Each row was made from one small tree. Brackets hold a mark, then the marks that hang from it, in alphabetical order. Every link used is in the known rows. Write each row's tree.
(in the rows, 128 means zero)
Known rows:
[R [M E J]]: [169 116  88 154 117 122 125 120 132 129 117 105 131 125  96 149 136 135
 141 109 126 114  60  84 171 122  95 105 148 156  95 146 137 173 181 126
  80  66 128 134 118 157 133 119 163 123  90 131 153 112  84 101 109 161
 141 179 143 145 131 124 122 141  86 132 194 126 131 135 110 126 158 151
 126 118 166 135 106 101 178 151 159 154]
[J M]: [138 102 120 137 142 102 131 126  78 130 128 118 144 101 126 181 109 123
 138 113  88  53  97 153 149 107 102 128  54 118 131 136 108 124 135 141
 105 138 103 112 179 114 129 158 110 191 160 116 115 141 127 161 101 178
  85 115 117 128 192 104  97 178 133 121 111  84 101 134 157  81 116 190
  67 127 120 106 153 129 102 145 129  88]
[E [M J R] P]: [ 83 140 164 150 142 153 157 114 172 105 161 133 149 190 141 146 122  82
  93 148 124 161 137 150 115 161  74 183 151  79 115 122 123  95 108  52
 174  98 145 198 135 123 170 129 137 113 101  98 190 108 153 137  87 105
 190 120  80 103  86 111 174 165 155 143 120 183 175 101 167 157 140 138
 151  96 138 113 133 163 126 107  58 116]
[M E [J X]]: [133 130 105 111 142 179 126 165 123 157 104  98 134 105 123 118 125 121
 142 134 117 131 158 106 134 125 162 112 151 224 112 142 134 160 151 141
  80 139 113 118 110 147  64 146 185 142 130 164 129 139 111 112 135 138
 114 130 144 133 161 141 169  54 125  98 167 105  96 112 110 103 108 107
 103 151 121 147 120 100 110 113 181 194]
[H [T [M E R]]]: [108 136 141 148  81  78 109 111 143 108  89 157 102 101 116  71 149 177
 148 108 153 154 108 150  99 105 139 102 133  97 161  64 156 105 148 194
 174 148 139  91 127 112 191 104  35  90 111 106  90 102  94  87 153  58
 134 143 139 140 103 114  58 139 101 160  70 167 123 145 105 154 152 102
 168 121 115 128  76 143 184 187 161  85]
[P E]: [125  90 110 146  97 125 136 113 133 139 149  96 110  94 118 161  98 186
 174 151  99  71  91 104 107 144  85 130  45 128 131 138 115 109 152 159
 123 126 128 171 168 154 148  93 118 167 101 144 138 109 133 123  95 156
 108 119 115 152 164 108 119 103 123 171 117  78 125 146 100  95 134 182
 105 150 130 143 124  69 109 165 135 146]
[E [M J]]: [111 114 123 121 151 161 138 141 131 129 143  83 177 146 167 159 117 101
 126 141  99 113  86 179 126 137  74 148  96 172 125 124  90  92 114  90
 113 113 122 138 165 131 140 157 141 161 113 134 167 119 140 123 103 137
 155 122  94 116 161 102 181 134 158 115 133 119 126 121 167  95 146 176
 114 117 144  90 117 148 110 131 133 130]
[R [M [E P] J]]: [139  91  96 160 112 119 134 114 150 135 147 126 111 150  88 139 128 152
 124 117 149 105  88  65 137 156  71 136 157 109  77 154 153 180 151 110
  95  82 146 163 105 165 140  94 178 115  79 122 184 108 117 103 101 164
 149 191 132 146  74 125 142 174  77 153 191 163 175 140 106 139 156 171
 146 117 166 141 109  78 190 135 120 149]
[X [J M]]: [135 104 106  88 168 114 116 132  69 145 145 108 120 106 165 185 108  93
 118 147  86  63  81 143 142  89 162  96  73 142 145 160  85 104 126 130
  55 129 127  69 150  91  97 174 116 191 197 139  79 169 156 186 106 181
  95 106 135 125 194 106 110 142 161  87 121  54  95 130 160  97  90 175
  70 143 115  99 175 157  66 100 137  88]
[J [M E R]]: [170 155 138 151 113  97 127 107 114  69 100 158 126 110  75 112 147 146
 145 103 102 126 134 117 195  93 153 131 127  62 138 124 165 148 179 131
 163 122  84 119 138 146 120 147 112 142 139 100 110 131  90 161 109 155
 113 113 107 145 145 139  55 152  69 140 118 159 129 125 113 136 102 143
  99 112 102 166 152 119 146 163 125  89]
[P [E [M R]]]: [136 147 136 163  95 131 154  68 167  94 179 119 128 117 121 140 129 167
 150 155  95 129  92 146 143 118  76 153  65  65 157 127 132  92 147 109
 211 113 115 188 158 154 186  81 113 142  68 101 170  97 131 152  78 135
 159  77  92 142  97 124 125 148 111 185  85 132 156 131 120 123 145 154
 152 113 127 143 137 117  95 174  78  97]
[E [M [J X] R] P]: [ 91 158 174 134 148 173 144 132 145 127 177 128 155 175 159 139 121  71
  80 158 125 176 170 153 117 155 114 183 140 114 120 145 116 101  83  50
 177 111 149 186 119 112 129 127 164 119 124 117 176 133 171 152 110 100
 162  92 114 105  77 132 192 141 179 107 120 151 142 104 192 147 126  82
 146 110 132 118 146 181  74  77  47 132]
[H T]: [ 59  60 113 138 109 103 126 141  95 141 127 112 143 117 159 164 101 148
 145  95 103  98  84 160  87 114 117 127  61 184 135  76  97  67 157 181
  88 139 134 111 191  71 159 123  72 139 113 123  83 135 121 101 134  91
  82 137 128 135 171 105 107  99 125 150 107  92 104 159 132 101 125 121
 102 143 128  87  71 115 125 146 160 123]
[H [T [M [E P] [J X] R]]]: [ 87 140 163 118 103 124 102 142 153 145 112 154 120 158 127  72 141 126
 100 138 195 192 183 134  81 145 156 112 183  98 133 112 148 124  80 140
 155 133 161 101  83  99 146 108 104  77 146 134 116 116 130  93 185  53
 127 160 160 110  65 160 136 125 153 140 110 181 136 129 122 179 139  56
 189 129 117 139 107 145 163 107 117 139]
[J M X]: [157 130 129 121 152 131 119 136  52 152 153 106 144  94 140 158 122 103
 122 131  96  77 141 148 160  99 150 128  57 146 131 155 102 115 121 132
  97 160 121  97 172  93  84 154 136 192 171 136 100 161 145 183 130 186
  52  89 146 131 193 123 123 148 156  90 132  44  77 139 167  89 106 127
  50 141 120  98 161 136  55 111 107 110]
[M J R]: [101 154 123 150 129 149 135 145 152 113  94 121 137 157 149 149 110  85
 128 123  96 166 107 142 126 121 112 128 157 158 138 103 114  91 170 111
 117 105 116 159 155 111 139 158 130 131 143 137 116 120  73 108 114  89
 152 113 104 104 172 107 134  93 148 106 125 136 110  97 154 142 110 122
 117  98 115 127 126 162 142 119 121 165]
[T H [M [E P] [J X] R]]: [113 155 147  90 142 119 134 132 172 154 102 164 105 151 144  69 145 146
 108 116 173 170 199 124  81 161 135 119 218  97 141 100 138 140  64 137
 188 166 143 110  68 131 144 115 106  68 123 131 104 127 134  80 209  61
 149 142 162 110  76 121 143 122 160 133 109 170 141 119  95 157 157  72
 177 121 143 133 111 151 165  84 121 116]
[M [E P] [J X] R]: [109 158 143 141 125 173 131 139 148 108 122 148 111 157 111 100 132 109
 116 130 147 190 194  89 125 152 163 159 197 127  97 144 163 156 140 100
 142 114 140 171  84 147  92 120 191  82 132 153 145 128 116 120 126 101
 147 114 125 125  85 158 162  89 116 120 147 169 149 103 119 176 103  69
 147 128 125 161 129 111 129 100 108 182]

Write each row's tree:
[154 109 106 144 124 149 123 116 124 155 163 129 113 138  99 144 149 127
 104 129 150 137 131  75 147 155 109 140 152 133  76 170 141 193 133  96
 101  91 154 148  86 153 105 100 202 103  95 135 172 117 140 121 119 161
 130 164 169 145  66 154 167 153 105 138 193 129 147 136 127 138 155 115
 148 138 169 143 116  99 138  95 110 171] : [R [M [E P] [J X]]]
[158 157 125 101 122 111 121 117 105  84 117 164 104 113 118 130 139 109
 131 128 111 131 113 117 191  80 198  95 133  99 154 135 147 140 165 115
 116 116 108  91 108 124  91 153 124 131 177 118  86 162 101 185 108 175
 126  91 130 129 129 159  85 125 107  97 124 128 118 120 117 146  67 124
 113 114 108 149 173 148 111 123 120  98] : [X [J [M E R]]]
[155 108 138 122 144 120 136 120  82 118 155 139 111  94  71 129 143 153
 124 118 140  81 176  93 165 136 160 153  88  93 106 166 152 179 113 130
 129 153 125 133 114 147  80 118 160 137 144 119 142 143 165 174 127 188
  74 119 125 160 116 146 111 162 103 128 147 113 147 148 121 120 112 130
  85 167 124 146 166  87 104 121 107 118] : [J [M [E P]] X]
[134 119 140 123 127  98 128 101 112  85 152 177  90 134  98 143 130 124
 107 132 132 134 136  94 159 125 182 130 145  57 129 157 168 146 137 108
 132 114 141 122  82 128 107 136 133 110 177 100 102 146 145 187  92 163
 150 111 121 136  75 159  90 150  98 115 129 163 168 119 110 162  74 138
 133 123 110 150 179 132 118 106  80  83] : [X [J [M [E P] R]]]
[ 76 103 120 109 129 103  99 159 125 180  98 100 149 142 171 134 106 112
 129 130 149 114  88 181  58 131  89  85 103 166 147  86  84  70  88 180
  77 143 143  73 158  77 184 147  65 143 139 142 102 129 125  68 169  79
 109 188 142 107 184  85 138 129 180 126 102 113  90 138 143 113 165 150
 136 125 132  69 104 161 166 138 169 139] : [H [T [M J]]]
[112  87 126 127 107  75 107 125 106 135  94 124 127  80 115  88 138 189
 161 107 148  96  83 138  85 117 124  87  98 137 149  79 148 121 131 212
 127 159 139  67 140 111 165 113  52 128 111 116  91 109 116  79 155  97
 117 170 154 145 136  98  72 135 113 171 102 130 128 171  85 120 168 144
 139 147 130  97  65 100 178 198 208  91] : [H [T [M E]]]
[143 128 155 167 109  89 146 100 129  73 135 177 109 129  62 117 147 145
 124 102 123 130 161  86 161 132 144 168 129  19 116 131 179 153 150 110
 179 121 105 169 124 152 136 121 120 109 144  80 137 118 126 169  91 155
 128 124  90 141  90 143  61 188  68 165 117 186 177 123 109 152 109 151
 124 118 108 166 152  99 158 143  80  85] : [J [M [E P] R]]
[ 98 122 178 181 118 118 160  91 130  87 181 149 131 145 141 151 133 133
 115 131 109 148 113 143 108 147  89 182 108  62 113 124 144  85 126  87
 217 103 151 199 147 119 174 110 107 119  90  79 166 104 154 162  78 107
 175  95  88 131  70  89 127 177 135 166 101 174 175 130 157 144 137 141
 148 113 141 116 110 147 109 129  50  62] : [E [M R] P]
[119 184 126 138 140 173 129 159 119 139 107 118 141 147 168 141 122  61
 116 137 111 177 151 154 126 122 152 130 153 184 137 126 106  93 143  97
 116 122 127 142 140 113  92 154 154 127 150 154 106 137  91 125 137  99
 129  90 135 104 163 128 165  78 168  85 128 111  74  91 171 130 101  65
 120 107 112 129 139 175  83  84 109 184] : [M [J X] R]
[103 105 112 105 110 105 102 157 140 158  77 112 136 119 130  92 127 147
 156 114 161 125 111 144  85 120 119  86 146 164 146  88 123 119 104 187
  93 138 128  69 127 120 164 134  82 120 129 150 109 129 114  67 169  90
 125 194 145 122 153 121 108 117 125 145 118 146 117 142 101 124 161 152
 153 137 123 107  84 113 197 169 197 135] : [H [T [M E J]]]
[129 165 124 147 101 166 145 117 201 113 163 109 148 168 139 153 112 119
 137 169 118 154 110 146 150 142  73 152 109  80 142 138 112  99 120  83
 171  91 113 187 144 163 179 106 142 135  91 128 197 113 126 139  92 136
 185 110  88 123 113 141 155 125 132 157 112 146 146 117 137 129 138 164
 165  98 120 138 154 131 115 145  81 144] : [P [E [M J R]]]
[130  85 121  95 128  72 137 114 125 140  79 126 110  68 137  93 142 208
 163  92 134  80  98 120  85 126 103 101 145 150 155  78 137 130 123 213
 167 192 124  88 137 147 152 120  53 126 100 121  85 120 137  80 183  92
 123 140 154 131 145  67  80 130 123 161  88 123 128 156  77 106 164 159
 140 140 151 104  69 104 178 167 210  69] : [T H [M E]]
[ 77 122 143 142  97  98 118 129 176 123  92 153 112 169 118  77 133 134
 123 113 194 180 150 121  76 156 112 127 181  67 137  79 162 118 101 157
 149 116 150 120  90 115 193 107  73  72 124 114 124 102 120  73 151  53
 162 191 120 117  80 131 104 150 117 168 106 219 161 132 106 185 149 119
 194 111 117 132  94 129 226 148 130 120] : [H [T [M [E P] J R]]]
[136 183 119 127 131 174 122 148 145 123  94 135 125 135 115  95 136 102
 126 129 124 190 175 121 148 111 182 125 183 178 132 121 142 145 158 113
 121 118 112 141 107 139  73 141 174  95 133 154 124 132  82 123 134 111
 136  98 134 126 134 163 147  58 126  89 145 144 109  96 119 140  94  60
 135 127 116 168 126 137 117 117 141 191] : [M E [J X] R]
[160 141  99 139 145 156 108 139 105 178 146  97 139 124 162 181 128  97
 104 141 117 122  79 138 153 126 105 108 112 190 105 164  80 134 136  97
  59  95 140 118 126 108  96 130 177 154 105 149 132 148 107 120 136 147
 104 136 171 117 139 120 175 127 162  88 183  55  87 131 181 116 148 106
 110 118 172  98 125 159 102  79 121 168] : [R [M [J X]]]
[162 102 108  94 147 108 112 133  84 117 135 126 110  93 119 146 129 123
 136 134 111  87  92 108 170  90 184  93 101 139 134 157 137 159 150 137
  65 120 114  69 123 131  87 169 137 156 184 133  89 172 138 174 108 196
 104 117 137 137 160 134 101 121 115 105 150  85 116 144 112 113  81 171
  87 157 116 126 167 117  96 127 167 102] : [X [J [M E]]]
[143 184 131  75 144 121 126 140 167 152  72 146 114 122 160  62 148 131
 125  99 160 167 177 146 109 122 146  98 211 145 165  87 117 136  90 155
 165 173 118  84  91 134 121 126  91  82 125 140  82 140 113  85 222  55
 126 129 168 101 131 130 132  92 157 110 104 131  92 117 105 132 148  61
 165 112 138 128 104 170 152  99 162 132] : [T H [M E [J X] R]]
[107  99 128 118 142 171 130 162 130 151 126 123 115 136 102 122 119 128
 130 134 139 128 175  92 108 162 143 152 163 180  82 146 139 166 120 119
  98 125 139 157  96 150  79 129 197 108 137 165 148 125 147 116 126 136
 128 144 135 143 114 149 179  77 128 115 164 128 150 121 112 135 114 109
 111 156 134 142 126  82 116 101 135 192] : [M [E P] [J X]]
[185 172 137 141 124 129 121 109  95  91 119 159 121  97  85 105 146 118
 119 104 109 139 173 117 198  87 191 129 120 101 140 142 151 164 149 130
 151 144  96 123 121 138  78 132 135 133 151 114 103 146 106 174 125 160
  94  78 134 133 138 161  88 137  97 110 120 122  98 124 126 124  97  78
  99 127 109 175 163 132 101 139 103 122] : [J [M E R] X]
[144 137 108  53 166 129 118 155 139 181  80 118 126 102 163  87 136 156
 138 109 146 109 158 142  93 123 131  84 181 199 148 110 102 144  76 172
 118 183 130  72  98 143 104 131 115 106 121 159  94 151 141  74 218  79
 116 161 172 117 161 112 150  93 161 106 122  97  92 130 101 105 162 100
 134 137 144 103  99 138 138 109 200 142] : [T H [M E [J X]]]
[ 82  90 146 128 145 149 146 136 143 133 172 105 151 168 140 164 111 111
 114 139 115 114 115 148  87 164  63 180 112 133  97 142 109 113  89  79
 134 106 150 172 141 130 155 139 150 143 116 112 200 111 179 139  83 135
 174 151  89 116 106  95 191 163 162 141 130 150 172 128 163 123 149 189
 138 128 147  91 122 131 120 116  90 124] : [E [M J] P]
[141 133 118 110 131 179 138 127 158 162 186  78 158 139 156 159 102 122
 126 190 115 107 125 149 147 140  96 148  72 154 128 174  78 119  81  96
 121 125 126 162 137 152 124 102 184 168 101 160 198 143 181 138 114 170
 138 114 129 128 134 157 207 105 161 125 136  71 116 137 141 101 145 145
 124 143 125 117 162 117  50 125 106 169] : [P [E [M [J X]]]]
[186 127 122 115 150 129 118 125  65 128 130 118 127  77  97 120 136 140
 140 123 115  87 151 113 183 101 180 128  81 137 121 157 137 179 144 149
 112 157 102 106 137 133  72 137 147 161 164 137 115 153 130 165 127 190
  67 107 147 145 164 154 101 129 105 116 139  80 107 136 127  99 105 115
  75 150 115 138 152 105  82 140 145 128] : [J [M E] X]
